Every row comes from one small tree of marks. Brackets hold a mark, then the marks that hang from it, in alphabetical order. Every link used is in the known rows. Which tree was each row made from?
Known rows
(ditad kurad (tavi vosevof) zezus): [ 1.606 -0.331 -2.756 -0.801 -1.158  0.903  0.172 -3.002  0.233  1.173
 -1.188 -1.383 -0.353  1.129  1.354  2.406  0.036 -1.245  2.359 -1.906
 -0.731  2.645  1.258  2.269 -0.660 -1.745 -0.764  1.954 -6.445  0.563
 -0.442 -0.393]
(vosevof tavi): [ 0.399 -0.045  0.782 -0.361  0.002 -0.313  0.076 -0.999  0.228  0.301
  0.728 -0.715 -0.117  0.375 -0.457  0.472 -0.676 -0.472 -0.676 -0.186
  0.416  0.663  1.229 -1.292 -0.479 -1.004  0.633  0.149 -1.780  0.212
  0.793  0.255]
(ponas (kurad zezus)): [-0.541  1.021  0.490 -1.194  0.340  0.226 -0.147 -1.383 -0.311  1.018
  0.054  2.823  0.831 -0.662 -0.100  0.164 -0.449 -0.317 -0.315  2.072
 -0.021  0.176  0.264  0.055  0.607 -1.012  0.205  0.428  0.480  0.757
 -1.363 -0.363]
(ditad kurad (tavi (vosevof puro) (vutun dizez)) zezus): [ 1.413 -0.353 -2.235 -0.709 -1.013  0.383  0.929 -4.452  0.684  2.933
 -1.505  1.535 -0.358  0.720  2.155  3.633 -0.513  0.621  2.377 -2.777
 -2.365  3.787  1.873  2.393 -0.751 -2.324 -0.643  0.792 -4.198  1.575
 -0.131  0.711]
(ponas kurad): [-0.629 -0.019  0.993 -0.882  0.806  0.062  0.326 -1.295  0.033  0.476
 -0.183  1.663  0.616  0.552 -1.073  0.268 -0.287 -0.124 -0.301  0.894
  0.146 -0.100  0.221 -0.099  0.223 -0.306  0.186 -0.285 -0.693  0.272
 -0.721  0.241]
(tavi (ditad kurad zezus) (vosevof puro) (vutun dizez)): [ 0.868 -1.206  0.622 -0.550 -1.325 -0.009  0.071 -5.575 -0.209  3.873
 -1.157  2.651  1.540  0.103  3.317  3.038 -0.986  2.852  1.997 -2.639
 -2.584  4.246  1.321  2.101 -1.516 -0.492 -0.570 -0.736 -3.259  0.607
 -0.585  2.130]
(vosevof puro): [ 0.333 -0.214 -0.843 -0.589 -0.011 -0.169 -0.022 -0.249  0.754  0.845
  0.061  0.339 -0.660 -0.808  0.576 -0.524 -0.187  0.846 -1.084  0.644
  0.515  0.614  0.825  0.840 -0.815 -0.935 -0.255 -0.550  1.693  0.562
 -0.154  0.351]
(ditad kurad (tavi (vosevof puro) vutun) zezus): [ 1.476 -0.213 -2.700 -1.058 -1.625  0.351 -0.145 -3.560  0.810  2.314
 -1.255 -0.329 -0.516  0.695  1.552  2.451 -0.048 -0.020  1.965 -2.238
 -1.181  4.005  1.873  2.941 -1.620 -2.104 -0.634  0.606 -4.249  1.069
 -0.282  0.679]
(puro vosevof): [-0.387 -0.466 -0.438 -0.042  0.767  1.005  0.528 -0.475  0.796  0.919
 -0.146 -0.325  0.197  0.549 -0.043 -0.902  0.481 -0.123  0.225  0.204
 -0.870 -1.097 -0.680 -0.664 -0.966 -0.781 -0.123  0.557  0.688  0.171
  0.374 -1.239]
(puro (vosevof (tavi ditad))): [ 0.014 -0.700  1.611 -0.458  0.396  0.563  0.152 -2.117  0.659  1.672
  0.334 -0.736  1.071  1.025  0.188 -0.759 -0.314 -0.401 -0.223 -0.634
 -0.688 -0.109  0.530 -1.461 -1.422 -1.255  0.248  0.523 -1.902 -0.122
  1.277 -0.502]
(vosevof puro (tavi (ditad zezus) (vutun dizez))): [ 0.861 -0.194  2.089 -0.555 -0.452 -0.749  0.402 -3.372  0.156  3.180
  0.339  1.977  0.775 -0.289  1.153  1.246 -1.994  1.969 -0.173 -1.593
 -0.860  2.948  2.503 -0.337 -0.871 -2.037  0.093 -1.139 -0.908  1.297
  0.706  1.895]
(vosevof puro (tavi (ditad kurad zezus) (vutun dizez))): [ 1.028 -0.222  1.588 -0.731 -0.244 -0.541  0.222 -4.076  0.110  3.104
 -0.042  1.346  0.486  0.358  1.585  1.567 -1.501  1.593  0.120 -1.784
 -1.278  3.773  2.526  0.651 -0.512 -2.542 -0.032 -0.588 -1.551  1.414
  0.619  2.201]
(kurad zezus): [ 0.136  1.199 -0.586 -0.433 -0.715  0.222 -0.621 -0.071 -0.405  0.767
  0.371  1.732  0.395 -1.347  1.213  0.032 -0.189 -0.230 -0.172  1.591
 -0.181  0.304 -0.021  0.077  0.528 -0.873  0.094  0.850  1.528  0.643
 -0.726 -0.652]
(kavof (seso dizez)): [ 0.617 -0.409 -1.742  0.595 -1.363 -0.200  1.081 -0.555  0.301  0.612
 -0.537  0.481 -0.418  0.391 -1.326  1.883  0.033  0.146 -1.386  0.805
 -1.222  0.022  0.841  0.099  1.944 -0.342 -0.649  0.463 -0.701  0.249
 -0.242 -0.908]
(seso dizez): [ 0.391 -0.354 -0.468 -0.148 -0.353 -0.636  0.287 -0.828 -0.688 -0.078
 -0.473  1.373 -0.009 -0.372 -0.308  0.555 -0.128  0.131 -0.454  1.020
 -0.379  1.049  0.372 -0.360  1.033  0.286  0.048  0.931 -0.568  0.275
  0.758 -0.171]
(puro (vosevof tavi)): [-0.068 -0.523  0.238 -0.238  0.578  0.754  0.515 -1.473  1.007  1.291
  0.484 -0.686  0.106  0.806 -0.566 -0.774 -0.138 -0.622 -0.293  0.055
 -0.676 -0.533  0.223 -1.725 -1.313 -1.640  0.292  0.700 -0.744  0.352
  1.022 -0.935]
(tavi (ditad zezus) vutun): [ 0.053  0.465  1.555  0.044 -1.162 -0.315 -0.797 -1.635 -0.958  1.787
 -0.390  0.713  1.789  0.197  0.786  0.597 -0.814  1.035  1.348 -1.994
 -1.175  2.264  0.504  0.909 -0.514  0.068 -0.268 -1.134 -0.962  0.118
 -0.225  1.452]
(puro (vosevof (tavi (ditad kurad zezus) (vutun dizez)))): [ 0.051 -0.547  1.400 -0.260  0.601  0.773  0.794 -3.761  0.305  2.870
 -0.292  0.507  1.113  1.601  0.613  0.758 -0.531  0.478  1.119 -1.809
 -2.482  1.318  0.723 -0.992 -0.794 -2.075 -0.004  0.465 -2.015  1.000
  0.972  0.249]

Write each row's tree
[-0.265 -0.750  2.196 -0.080  0.420  0.333  0.863 -3.121  0.530  2.731
  0.050  1.387  1.394  1.084  0.622  0.349 -0.707  0.632  0.300 -1.495
 -2.317  0.611  0.629 -1.929 -0.924 -1.210  0.391 -0.129 -0.752  0.434
  1.429  0.195]	(puro (vosevof (tavi ditad (vutun dizez))))
[ 0.695 -0.072  2.275 -0.218 -0.186 -0.352  0.220 -3.760 -0.671  2.270
 -0.153  1.019  1.175  1.429  0.966  2.285 -1.294  0.719  1.096 -2.277
 -1.679  3.074  1.863 -0.386  0.157 -1.473  0.236 -0.117 -3.141  1.018
  0.731  1.783]	(vosevof (tavi (ditad kurad zezus) (vutun dizez)))
[ 0.815 -0.877  0.494 -0.303 -1.583  0.346 -0.601 -2.908 -0.757  1.563
 -0.312 -0.012  2.001 -0.409  1.677  0.881 -0.987  0.934  1.595 -1.812
 -0.255  1.917  0.375  0.777 -1.530  0.605 -0.506  0.039 -5.204 -0.967
 -0.762  0.543]	(tavi (ditad zezus) vosevof)
[ 0.846 -0.509  1.896 -1.094 -0.352 -0.770 -0.478 -2.088  0.528  1.833
  0.671 -0.189  0.385 -0.429  1.126 -0.213 -1.077  0.299 -1.599 -0.350
  0.748  1.831  2.207 -0.128 -1.329 -1.580  0.185 -0.547 -1.762  0.137
  0.889  1.194]	(vosevof puro (tavi ditad))
[-0.326 -0.525  1.955 -0.264 -0.062  0.278 -0.060 -2.425  0.708  2.311
  0.277  0.074  1.345  0.886  0.183 -0.390 -0.283  0.126 -0.052 -0.995
 -1.275  0.591  0.574 -1.411 -1.753 -1.071  0.372 -0.266 -1.268  0.038
  1.291  0.077]	(puro (vosevof (tavi ditad vutun)))
[ 0.474  0.041  0.527 -0.667 -0.741 -0.955 -0.265 -1.806  1.142  1.742
  0.678  0.564 -0.506 -0.232  0.027  0.105 -0.779  1.045 -1.489 -0.232
  0.380  2.186  2.041 -0.274 -1.748 -1.658  0.531 -1.400  0.917  0.956
  0.867  1.371]	(vosevof puro (tavi vutun))
[ 1.007  0.173 -1.465 -1.334 -1.558  0.155  0.399 -4.324  0.718  3.236
 -1.128  3.531  0.028 -0.169  3.754  3.903  0.049  0.292  1.189 -1.296
 -2.478  3.662  1.834  1.837 -0.555 -2.004 -0.162  1.066 -2.106  1.380
  0.040  0.519]	(ditad (kurad zezus) (tavi (vosevof puro) (vutun dizez)))
[ 0.814 -0.792 -1.258 -0.897 -0.783 -0.095  0.839 -4.385  1.158  2.730
 -1.340  2.363 -0.269  0.809  2.680  3.743  0.294  0.394  1.305 -2.482
 -2.246  3.407  1.844  1.773 -1.089 -1.284 -0.187  0.482 -3.364  0.838
  0.672  0.994]	(ditad kurad (tavi (vosevof puro) (vutun dizez)))
[ 0.699 -0.670 -0.739 -0.576 -1.312 -0.420  1.026 -3.264  1.196  2.586
 -0.676  3.070  0.364 -0.250  2.062  3.234 -0.553  0.947  0.858 -2.495
 -1.893  2.078  1.813  0.285 -1.457 -0.563  0.067 -0.362 -2.097  0.435
  0.739  0.740]	(ditad (tavi (vosevof puro) (vutun dizez)))
[ 0.573 -0.352  1.901 -1.155 -0.779 -0.914 -0.754 -3.147  0.598  2.536
  0.140  0.033  0.308  0.214  1.508  0.633 -0.567  0.768 -1.080 -0.794
 -0.095  3.596  2.458  0.886 -1.693 -1.764  0.276 -1.087 -1.152  0.646
  0.981  2.209]	(vosevof puro (tavi (ditad kurad) vutun))
[ 0.371  0.271  2.787 -0.608 -0.495 -0.509  0.002 -3.720 -0.518  2.500
  0.093  2.406  1.338  0.557  1.875  2.339 -0.873  0.471  0.374 -1.275
 -1.966  2.971  1.763 -0.581  0.263 -1.336  0.559  0.116 -1.802  0.840
  0.883  1.669]	(vosevof (tavi (ditad (kurad zezus)) (vutun dizez)))
[ 0.834 -0.811  0.152 -0.831 -2.176 -0.035 -1.109 -4.507  0.000  3.148
 -0.876  0.687  1.333 -0.276  2.551  1.597 -0.480  2.118  1.402 -1.992
 -0.921  4.450  1.184  2.917 -2.496 -0.369 -0.561 -1.008 -3.548  0.073
 -0.802  2.107]	(tavi (ditad kurad zezus) (vosevof puro) vutun)
[ 0.604 -0.401 -1.164 -0.802 -1.797 -0.497 -0.019 -2.422  1.239  2.123
 -0.530  1.501  0.073 -0.181  1.730  1.850 -0.159  0.239  0.354 -1.921
 -0.607  2.200  1.669  1.010 -2.058 -0.444  0.103 -0.611 -2.231 -0.100
  0.577  0.577]	(ditad (tavi (vosevof puro) vutun))
[ 1.183 -0.892 -1.959 -1.390 -0.880  0.213  0.028 -2.951  1.170  1.528
 -1.039 -0.346 -0.784  0.586  1.988  2.068  0.578 -0.900  0.615 -1.258
 -0.318  2.535  1.700  2.427 -1.395 -1.378 -0.394  1.210 -4.713  0.141
  0.399  0.177]	(ditad kurad (tavi (vosevof puro)))
[ 0.023 -0.279  1.418 -0.227 -0.019  0.480  0.124 -2.493  0.447  2.457
  0.215 -0.433  1.164  1.086 -0.025 -0.450 -0.658  0.260  0.511 -1.276
 -1.354  0.997  0.572 -1.079 -1.625 -1.599  0.111 -0.061 -1.541  0.379
  0.887 -0.003]	(puro (vosevof (tavi (ditad zezus) vutun)))
[-0.006 -0.879  1.948 -0.326 -2.296 -0.549 -0.971 -3.339 -0.320  2.142
 -0.458  1.520  2.433 -0.378  2.170  1.710 -0.309  1.558  1.054 -2.369
 -0.986  2.535  0.349  0.579 -2.392  1.855  0.194 -1.424 -3.035 -1.212
 -0.024  1.746]	(tavi ditad vosevof vutun)
[ 0.492 -0.387  0.561 -1.299 -2.493 -0.266 -1.452 -4.393  0.082  3.481
 -0.587  2.172  1.563 -1.067  3.845  1.698  0.072  1.679  0.501 -0.731
 -1.176  4.326  1.091  2.544 -2.562 -0.064 -0.129 -0.833 -1.976 -0.009
 -0.635  1.847]	(tavi (ditad (kurad zezus)) (vosevof puro) vutun)
[ 0.393 -0.408 -0.377 -0.249 -1.082 -0.381  1.167 -3.130  0.549  2.077
 -0.777  2.859  0.755  0.369  1.745  3.560 -0.411  0.435  1.594 -2.924
 -2.193  1.648  1.139 -0.328 -0.788  0.050  0.245 -0.074 -2.737  0.046
  0.827  0.411]	(ditad (tavi vosevof (vutun dizez)))
[ 0.443 -0.237 -0.851 -0.460 -1.831 -0.357  0.126 -2.349  0.796  1.602
 -0.573  1.102  0.591  0.284  1.316  2.438 -0.028 -0.277  1.066 -2.485
 -1.142  1.929  1.042  0.302 -1.454  0.272  0.242 -0.234 -3.363 -0.374
  0.723  0.286]	(ditad (tavi vosevof vutun))
[ 1.288 -0.091 -1.642 -0.308 -1.377  0.013  1.112 -3.370  0.620  2.841
 -0.884  2.475  0.311 -0.156  1.372  2.996 -1.251  1.174  1.959 -2.821
 -1.850  2.600  1.713  0.865 -1.001 -1.558 -0.448  0.100 -3.164  1.105
 -0.103  0.356]	(ditad (tavi (vosevof puro) (vutun dizez)) zezus)
[ 0.961 -0.117  1.212 -0.933 -0.853 -0.640 -0.648 -3.310  0.318  2.561
  0.085 -0.438  0.264  0.357  0.897  0.444 -1.136  0.914 -0.379 -1.093
  0.069  3.955  2.457  1.357 -1.447 -2.495 -0.069 -0.819 -1.793  1.114
  0.402  2.013]	(vosevof puro (tavi (ditad kurad zezus) vutun))
[-0.176 -0.668  1.608 -0.496  0.187  0.474 -0.061 -3.028  0.660  2.318
 -0.041 -0.527  1.004  1.506  0.360 -0.019  0.102 -0.174  0.206 -1.023
 -1.428  1.164  0.556 -0.639 -1.635 -1.491  0.234  0.080 -1.469  0.238
  1.320  0.315]	(puro (vosevof (tavi (ditad kurad) vutun)))
[ 0.936  0.632 -1.977 -0.441 -0.602  0.323  0.139 -2.104  0.034  1.332
 -1.254 -0.842 -0.585  1.489  0.295  2.026  0.092 -1.136  2.061 -2.046
 -1.158  2.978  1.375  2.411  0.256 -2.288 -0.557  0.964 -3.204  1.345
  0.072  0.384]	(ditad kurad (tavi vutun) zezus)
[ 0.102 -0.187  1.111 -0.895  0.181  0.929 -0.041 -2.724  0.406  2.121
  0.204 -0.418  0.891  0.672  1.165 -0.476 -0.048 -0.930 -0.067  0.329
 -1.126  0.868  0.612 -0.647 -0.894 -2.066  0.142  1.343 -1.777  0.442
  0.840 -0.571]	(puro (vosevof (tavi (ditad (kurad zezus)))))
[-0.138 -0.179  1.696 -0.545  0.303  0.644  0.494 -3.695  0.256  3.228
 -0.052  1.764  1.287  0.862  1.460  0.972 -0.289  0.328  0.567 -0.598
 -2.462  1.219  0.740 -1.104 -0.704 -1.992  0.316  0.722 -0.940  0.954
  1.063  0.001]	(puro (vosevof (tavi (ditad (kurad zezus)) (vutun dizez))))
